In the rows, zero is written as 128.
Known rows, with every step that occurs:
vuvi -> rotaf -> lipe -> dozar -> pobis: [107  94  78 141 153 174 139 177 176 135 186  89  77 121 114 105 128 101
 136 125 147 116 103 113  96 172 153 127 122 140 106 136 133 143 144  96
 147 166  92 122 133 104 179 135 107 126 186  97 101 146 117  93 128 142
 102 122 127 116 118 159 104 127  60 106 124]
gured -> timif -> telit: [133  78  91 130 125 115 157 165 176 130 124  99 104 159 109 112 128 173
  91 148 164 169 118 118  97 147 127 149 113 152 109 153 140 132 163 107
 101 145 112 134  94 124 178 166 134 137 177 137 111 148 150 125 143 125
 106 128 111 121 142 141 106 110  78  81 149]
gured -> timif: [119  98  97 136 138 123 147 164 166 136 127  93  96 139 121 105 133 145
  96 131 142 155  89 117 116 137 131 147 115 140 125 146 147 133 154 109
 121 145 113 137  84 117 171 165 146 120 167 122 137 145 151 132 137 145
 124 106 119 106 147 140 107 105  79  79 152]
devip -> timif -> dozar -> pobis -> gured: [ 49 105 101 105 158 151 157 139 179 157 150  80 119 128 140  96 103 129
 146 126 171 105 113  88  96 155 161 136 108 155  76 138 140 162 140 112
 168 158 129 118  93 122 169  88 111 117 187  95 139 146 106  83 102 128
  78 133 110 109 135 132 115  82  82 117 137]
lipe -> dozar -> pobis: [112 100  84 136 138 160 129 174 163 136 138 106  98 125 111 107 121 131
 145 128 160 102 107 109 105 171 153 137 133 158 107 119 133 152 147 109
 137 150  98 123 124 106 173 148 113 124 188 106 141 148 130 100 128 124
  99 129 118 123 176 144  92 122  80 112 119]
rotaf -> lipe -> dozar: [115  92  49 153 154 171 128 172 161 119 154  99  74 125 104 111 128 125
 109 128 137 103 103 105 116 152 141 140 130 153 105 123 129 133 144 111
 106 143 101 133 152  97 172 149 120 108 147 106 119 131 151  99 125 138
  95 116 123 116 120 148 115  99  67  75 112]
pobis -> gured: [ 93 109 113 128 152 147 120 177 167 148 144  99  98 131 114 117 136 142
 110 140 155  93 124 118 106 139 147 141 121 161  90 127 127 154 175 107
 127 146 146 132  78 110 164 130 123 127 163 103 141 133 125  92 128 146
 115 137 119 100 142 140 119  58  85  95 136]
lipe -> dozar -> vuvi -> rotaf: [126 108  60 136 143 154 139 172 166 168 172  72  99 126 101  98 118 119
 143 155 155 117 108 115 103 172 143 132 123 150 132 130 148 153 128  86
 133 166 104 121 120 115 168 131 108 106 146 112  89 138 149 100 142 136
 106 119 123 102 139 161 111 100  79 120 124]
telit -> timif -> gured: [148  94  70 139 116 136 142 156 153 152 117  85 109 150 107 109 100 162
 107 132 140 137 119 118  78 125 115 149 129 149 127 131 156 135 182 108
 117 143 143 130 119 131 186 153 130 127 163 135 154 140 122 113 154 113
  93 133 125 107 161 130 100  79 114 107 119]
rotaf -> lipe -> dozar -> vuvi: [132  99  15 147 151 161 127 160 156 118 127  79  84 131 110 103 139 112
 122 138 141 104 105  95 114 162 128 128 136 145 130 120 125 126 117 105
 120 169 101 121 134  98 172 130 122  91 144 114 126 138 132 105 131 142
  98 109 130 102 122 152 104  94  56  97 119]
pobis -> gured -> timif -> devip: [109 104 109 134 144 135 169 149 167 158 148  73 101 153 125 106 121 199
  99 131 141 144 115 120 131 140 152 141 125 121  95 173 146 138 169  97
 137 154 139 132 109 120 170 140 152 134 131 112 106 140 129 105 144 141
 120 129 115 107 135 134 116  62  75  95 151]
telit -> timif -> dozar -> vuvi -> rotaf: [133 101  52 129 142 151 173 154 172 167 176  71 102 133 108  79 102 122
 144 144 151 150 102 112  84 148 133 131 112 145 132 132 148 142 133 102
 156 168 115 139  97 128 178 129 130 104 135 123 121 145 131 104 141 114
  97 125 122 108 109 164  97  87  93 116 130]
telit -> timif -> devip -> difi: [136  96  94 125 117 144 174 187 155 146 148  95 128 162  81 103 105 186
  98 132 143 118 102 125  91 134 160 157 107 136 136 145 163 118 202  89
 136 156 114 123 109 112 169 151 103 122 143 125 133 154 133 121 154 127
 105 137 117 107 140 135 114  84 100  74 125]
vuvi -> rotaf -> lipe -> dozar -> pobis -> gured -> timif: [ 79 103  89 131 164 146 156 150 179 155 170  71  75 133 137 107 137 122
 106 115 146 159 100 102  94 160 150 117 127 123  83 156 143 158 160  95
 109 172 119 111 116 124 162 119 140 136 179  97  98 138 107  81 116 151
 101 126 128 101  93 152 106  87  48 101 160]
lipe -> dozar -> pobis -> gured -> timif: [ 79 102  94 128 150 135 155 147 170 150 126  92  86 133 139 107 135 145
 118 120 155 133 105  97 113 157 144 121 137 128  92 145 144 160 165 103
 123 162 119 114 116 122 159 123 143 124 189 108 136 144 109  87 117 139
 102 127 117 104 158 134 104  87  62 105 149]
timif -> dozar -> pobis -> gured: [ 79 100  92 116 143 143 151 155 170 151 144  99 101 117 117  97 125 127
 149 129 172  90 117 105  95 161 151 122 121 156  77 141 125 160 155 121
 173 161 130 135 100 121 177 114 126 123 182  96 149 144 104  83 111 120
 100 149 110 113 144 147 106  81  84 121 133]
lipe -> dozar -> pobis -> gured -> timif -> devip: [ 88 106  91 132 138 140 168 140 167 164 150  71 106 145 126 100 118 195
 118 128 142 128 120 106 129 170 157 119 135 116  88 178 147 152 164  88
 130 163 124 112 141 124 167 126 153 144 152 109 102 152 115  88 136 134
 107 132 115 109 155 129 104  78  74 120 145]
lipe -> dozar -> timif: [110 104  71 137 136 140 120 177 155 148 131  87 112 127 108 104 145 134
 110 142 150 118 115 122 130 151 128 137 136 154 103 115 143 146 126 115
 131 133 105 121 129 112 164 142 120 117 135 107 133 149 137  94 149 124
 109 132 105 112 153 140 114 110  95  76  96]
pobis -> gured -> timif -> dozar: [ 85 101  90 119 139 128 169 143 174 156 133  96  97 131 119  95 117 137
 120 130 173 138  98 111 103 135 134 126 114 141  94 163 146 147 155 119
 146 162 125 139 114 128 173 128 164 106 136 102 136 134 127  97 118 118
  85 130 119 106 135 140 108  71  83  85 149]
telit -> timif -> rotaf -> lipe -> dozar -> pobis -> gured: [ 75 100  75 130 176 176 148 153 173 129 168  82  79 150 136 113 113 114
 111 123 146 110 121  86  94 152 157 122 139 137  84 134 118 146 167  91
 117 165 125 115 132 117 168 105 128 116 205  66 131 146  91  60 118 137
  81 141 128 113  97 152  97  53  62 106 126]
dozar -> lipe: [130 106 118 145 127 141 129 177 159 137 135 111 100 132 111 106 137 133
 115 139 159 130 110 109 124 138 127 130 129 154 118 110 138 142 165  88
 135 143 109 136  80 107 183 142 101 138 170 110 142 130 159 125 132 139
 124 115 114 114 132 150 113 114  77  71  85]
timif -> rotaf -> lipe -> dozar: [111  88  48 143 172 180 132 182 168 112 186  93  84 140  99 117 118 109
 118 132 148 112 114 106 126 144 148 141 130 154 105 131 124 127 141  92
 107 147 104 134 161  96 165 145 119  96 157  75  95 136 147  89 135 127
  90 117 122 116 102 151 106  90  73  77 111]
dozar -> pobis -> gured -> timif -> devip: [101  99 106 124 140 140 170 147 167 153 142  75 106 154 130 102 126 190
 105 124 142 142 114 112 122 162 149 127 125 125  87 168 150 145 165  91
 158 162 134 122  97 129 169 129 148 148 156 109 107 149 112 100 142 143
 126 136 115 107 144 132 107  72  74 109 156]

Rows:
[146  96  87 152 136 157 168 157 149 151 144  83 119 161 114  97  96 193
 107 132 129 139 109 115 107 144 150 148 125 136 126 144 142 120 182  90
 144 148 128 146 113 120 181 160 137 134 129 124 139 147 129 106 162 127
 106 134 119 116 136 136 104  72 111  84 125] | telit -> timif -> devip
[129  79  98 126 121 121 138 171 167 131 126  88 123 153 106 103 148 153
  97 154 167 144 131 123 117 150 123 152 115 169  99 124 131 132 133 122
 118 135 104 130  83 129 178 159 118 146 158 134 117 159 132 108 155 130
 123 145  99 127 129 138 117 122  91  85 110] | dozar -> timif -> telit
[ 89  78  72 126 143 137 167 143 182 123 137  92  76 153 138 104 134 160
  92 132 159 154 123  98  88 163 134 126 131 133  80 156 128 143 161 107
  89 167 107 105 129 122 169 124 141 136 197 115 106 144 106  80 118 145
  86 134 120 126 105 135 109  87  47 103 150] | rotaf -> lipe -> dozar -> pobis -> gured -> timif -> telit
[129  86  41 137 125 135 126 149 156 134 127  62  96 137 101 109 138 135
 106 134 136 124 125 113 116 142 105 135 133 144  96 127 142 136 123 106
 113 141 114 112 161 126 174 133 125 120 136 114 107 137 117  93 141 124
 101 130 113 105 134 131 116 106  94  99  99] | rotaf -> lipe -> dozar -> timif -> gured
[134 100  64 148 158 178 140 185 176 138 192  86  77 121 107 105 121 114
 118 133 144 129 102 113 110 157 148 145 121 149 112 140 137 128 149  92
 115 150 104 124 146  98 172 148 109 108 137 103 104 130 146  95 129 137
  97 116 128 115  96 156 126 100  68  82 118] | vuvi -> rotaf -> lipe -> dozar
[ 91  84  76 111 133 135 166 155 172 145 140 102 104 124 121  91 130 125
 139 123 160 138  84 109 101 160 134 119 114 144 106 158 147 142 134 121
 173 163 100 143 107 125 190 140 148 111 181 108 139 156 114 126 124 114
 101 129 109 113 152 137  85 124  76 106 146] | gured -> timif -> dozar -> pobis
[114 100  38 120 135 129 170 137 162 137 114  81  99 133 119  91 126 128
 135 142 165 155  97  93 106 147 109 120 117 144 129 146 151 133 118 120
 157 165 103 138 110 127 175 133 147  93 143 122 129 150 133 124 126 120
 101 113 116  99 142 140  91 100  80 113 141] | gured -> timif -> dozar -> vuvi
[ 88 103  22 132 180 157 147 141 161 125 144  63  74 153 127 107 129 116
 111 140 147 137 113  88 138 149 131 117 142 130 100 139 125 136 128  84
  98 176 115 115 136 110 158 106 142  93 152  86  88 145 122  90 123 146
  90 112 126  91  96 147 100  67  50  97 139] | pobis -> gured -> timif -> rotaf -> lipe -> dozar -> vuvi
[107 104  87 121 140 148 165 146 164 148 138 106 121 129 127  91 102 122
 123 141 171 128 101  87 111 142 137 139 106 159 105 130 147 143 133  95
 170 148  98 135 111 113 188  98  99 123 159  98 139 136 160 120 126 126
  77 114 106 112 117 137 110 119  88  75  80] | devip -> timif -> dozar -> lipe
[ 65 102  84 121 170 152 154 156 178 141 171  81  93 151 122 110 112 122
 120 135 164 140 118 101 128 145 153 123 135 143  83 144 133 159 159  88
 119 159 125 118 120 119 163 124 147 118 204  73  95 149 122  81 122 122
  99 134 111 102 148 139  88  83  72 113 148] | lipe -> dozar -> pobis -> gured -> timif -> rotaf
[103 106 102 121 135 120 177 135 169 164 136 106  96 122 123  96 128 124
 114 131 179 151 104  93  99 139 119 110 128 138  90 148 146 153 161  93
 151 160 119 131 108 121 181 111 141 132 142  93 139 130 143 104 112 127
  94 121 116 109 112 143 104  85  73  81 107] | pobis -> gured -> timif -> dozar -> lipe
[ 93  86 106 110 131 118 159 155 182 136 125  90  97 157 134 110 133 167
 106 136 165 161 121 110  96 160 136 130 116 147  90 153 128 149 166 115
 106 162 118 120  78 134 174 132 135 149 204 127 117 150 112 103 128 138
 111 142 114 120 136 137 103  94  67 110 158] | dozar -> pobis -> gured -> timif -> telit
[ 86  86  56 133 163 165 149 163 180 113 176  90  76 149 118 108 128 108
 120 120 146 144 104  91 123 160 141 120 134 133  99 140 131 136 140  97
 125 165  93 121 136 108 173 142 127 109 197  71  99 159 121 105 126 130
  98 115 120 106 117 149  84 121  62  97 140] | gured -> timif -> rotaf -> lipe -> dozar -> pobis
[115  99  89 124 130 120 178 144 169 152 139 111 101 124 119  88 122 124
 125 133 173 169  91  99 112 141 114 115 124 143 110 152 150 142 155  93
 155 155  94 149 108 121 183 134 134 125 138 100 137 138 159 135 123 121
  96 114 109 113 129 144 101 117  70  73  95] | gured -> timif -> dozar -> lipe
[ 86  97  88 136 187 156 149 166 177 108 182  78  81 163 126 125 130 120
  89 127 143 155 104 100 134 121 141 135 121 138  90 147 121 119 159  86
 109 156 126 133  82 111 164 134 147 105 169  72  89 142 126  96 125 146
 113 122 124 100  77 149 108  64  59  72 151] | pobis -> gured -> timif -> rotaf -> lipe
[133  93  45 132 157 169 161 163 174 140 187  65  81 126 107  96 135  99
 132 140 153 134 111 109 101 145 128 128 106 145 114 142 132 121 118 100
 158 164  99 141 102 108 177 121 122  97 135 107  85 136 128 109 129 131
 111 112 128 101  64 164 115 102  61  98 132] | timif -> dozar -> vuvi -> rotaf -> lipe
[137  77  69 137 136 143 151 183 173 141 178  74  96 144 103  97 140 142
  93 151 148 146 136 120 108 163 131 141 125 156  97 134 131 134 120 105
 105 144  87 111 129 124 170 136 120 141 144 119  72 155 134  81 150 126
 102 140 111 122  87 154 126 122  77  82 108] | vuvi -> rotaf -> lipe -> dozar -> timif -> telit
[118  94   4 144 168 175 144 147 161 115 148  76  77 157 120 100 118 110
 114 140 138 130 104  91 107 150 128 126 144 133 131 114 125 127 129  90
 104 170 101 118 138 107 169 127 126  85 162  91 120 148 130  88 143 130
  85 111 123 106 106 152  86  74  74  86 113] | telit -> timif -> rotaf -> lipe -> dozar -> vuvi
[115  99  42 127 165 170 168 150 180 137 186  56 100 140 121  87 115  98
 137 132 148 143  95  99 100 148 140 142  90 148 114 138 142 125  97  96
 158 166  95 129  99 115 166 105 114  92 136 107  83 136 130 109 131 139
  86 106 120  93  57 160 118 103  59  97 128] | devip -> timif -> dozar -> vuvi -> rotaf -> lipe
[ 78  97  63 128 175 186 149 153 173 110 182  74 102 153 129 111 109 106
 129 122 145 117 107  88 124 160 162 142 123 150  95 130 128 137 121  88
 139 155  93 117 127 104 166 107  97 109 213  71  95 156 125  89 130 133
  78 114 111 114 113 138  97 119  67 100 125] | devip -> timif -> rotaf -> lipe -> dozar -> pobis
[128  92  71 157 141 163 166 174 162 151 196  55 101 145  98  94 138 163
  96 135 129 143 125 125 149 161 144 126 132 133  96 151 146 122 120  86
 145 148 106 124 148 118 163 134 122 141  98 100  59 153 129  83 163 134
 116 133 110 112  89 151 129 101  84  89 102] | vuvi -> rotaf -> lipe -> dozar -> timif -> devip
[ 84 100  50 138 183 166 143 156 174 122 173  76  74 147 121 117 123 121
  98 127 154 129 113  87 125 143 149 133 145 131  89 148 133 139 155  84
  98 163 120 122 151 110 158 114 137  96 157  75  86 132 136  83 120 136
  81 118 122 103  95 138 100  68  62  78 138] | pobis -> gured -> timif -> rotaf -> lipe -> dozar
[ 98 104  41 107 145 131 168 131 165 146 115  76  97 138 130  86 124 127
 135 139 167 139  98  95 105 144 116 113 118 137 109 154 146 149 124 119
 151 166 123 128  99 129 168 113 152  97 137 113 135 143 123 106 129 130
  98 121 122  96 127 139 101  68  72 115 145] | pobis -> gured -> timif -> dozar -> vuvi
[ 93 102  67 130 161 153 126 180 164 129 174  80 117 151  96 105 124 114
 113 151 163 123 129 112 156 143 138 139 140 158 100 114 132 144 121  91
 126 133 111 125 134 115 165 143 120 115 150  75  87 157 142  86 145 113
 111 136 101 112 139 149 100 105  98  88 100] | lipe -> dozar -> timif -> rotaf
[131  98  41 137 156 151 174 151 179 136 176  67  86 139 116  90 143 107
 126 131 147 166  96 112 103 152 118 124 104 128 118 155 138 123 113 103
 144 173  97 130 100 123 168 121 143  94 132 104  83 138 135 122 137 131
 112 108 126  95  62 167 114 101  46  98 144] | gured -> timif -> dozar -> vuvi -> rotaf -> lipe
[101  90  74 146 177 153 133 179 173  97 180  67 101 156 100 116 153 102
  93 137 136 136 127 113 145 134 127 139 118 147  94 112 115 112 125  98
 132 133 106 140  85 112 167 142 124 114 158  72  84 154 124 105 147 135
 132 131 115 104  64 148 111 100  73  64 115] | dozar -> timif -> rotaf -> lipe
[132 109  60 120 139 130 180 156 174 172 165  68 106 129 110  83 121 116
 142 141 165 164 102 116  96 153 123 125 106 139 131 153 155 144 123 100
 156 169 102 133  98 124 174 135 141 100 132 124  95 149 140 124 133 119
 107 112 116  94 117 159 100 107  78 115 144] | gured -> timif -> dozar -> vuvi -> rotaf
[123  99  87 123 134 137 141 150 156 148 128  71 131 148 117 121  95 152
 118 137 143 122 111  97 107 128 131 164 101 165 111 138 156 142 148 101
 130 133 142 120 113 126 179 129 106 119 175 137 127 135 140 120 143 122
  88 117 114 101 162 123 109  98 115 108 128] | devip -> timif -> gured
[111  97  12 128 176 162 153 152 164 110 147  76  79 159 114 104 128 109
 126 141 145 155  99  97 129 146 123 125 134 128 125 135 126 124 121  93
 109 167 100 119 136 108 164 121 141  84 148  92  86 148 138 111 137 138
 103 107 127  97 108 155  92  95  57  91 130] | gured -> timif -> rotaf -> lipe -> dozar -> vuvi
[105  95  49 124 168 150 169 145 184 144 181  55  74 135 124  87 137 114
 116 128 156 161 110 105  98 146 123 117 112 131  99 153 140 133 125  92
 137 177 114 125  96 124 168  99 150 102 132 104  83 129 114  97 118 144
 103 116 136  94  56 158 117  70  46 100 154] | pobis -> gured -> timif -> dozar -> vuvi -> rotaf -> lipe
[134  76  50 140 136 141 134 171 174 114 138  78  95 150 113 108 147 144
  87 149 148 142 135 114 110 161 123 141 129 155 100 125 127 128 122 115
  98 138  91 117 136 117 174 135 113 130 149 119 101 157 130  91 144 124
  97 139 106 125 103 136 122 113  75  79 102] | rotaf -> lipe -> dozar -> timif -> telit
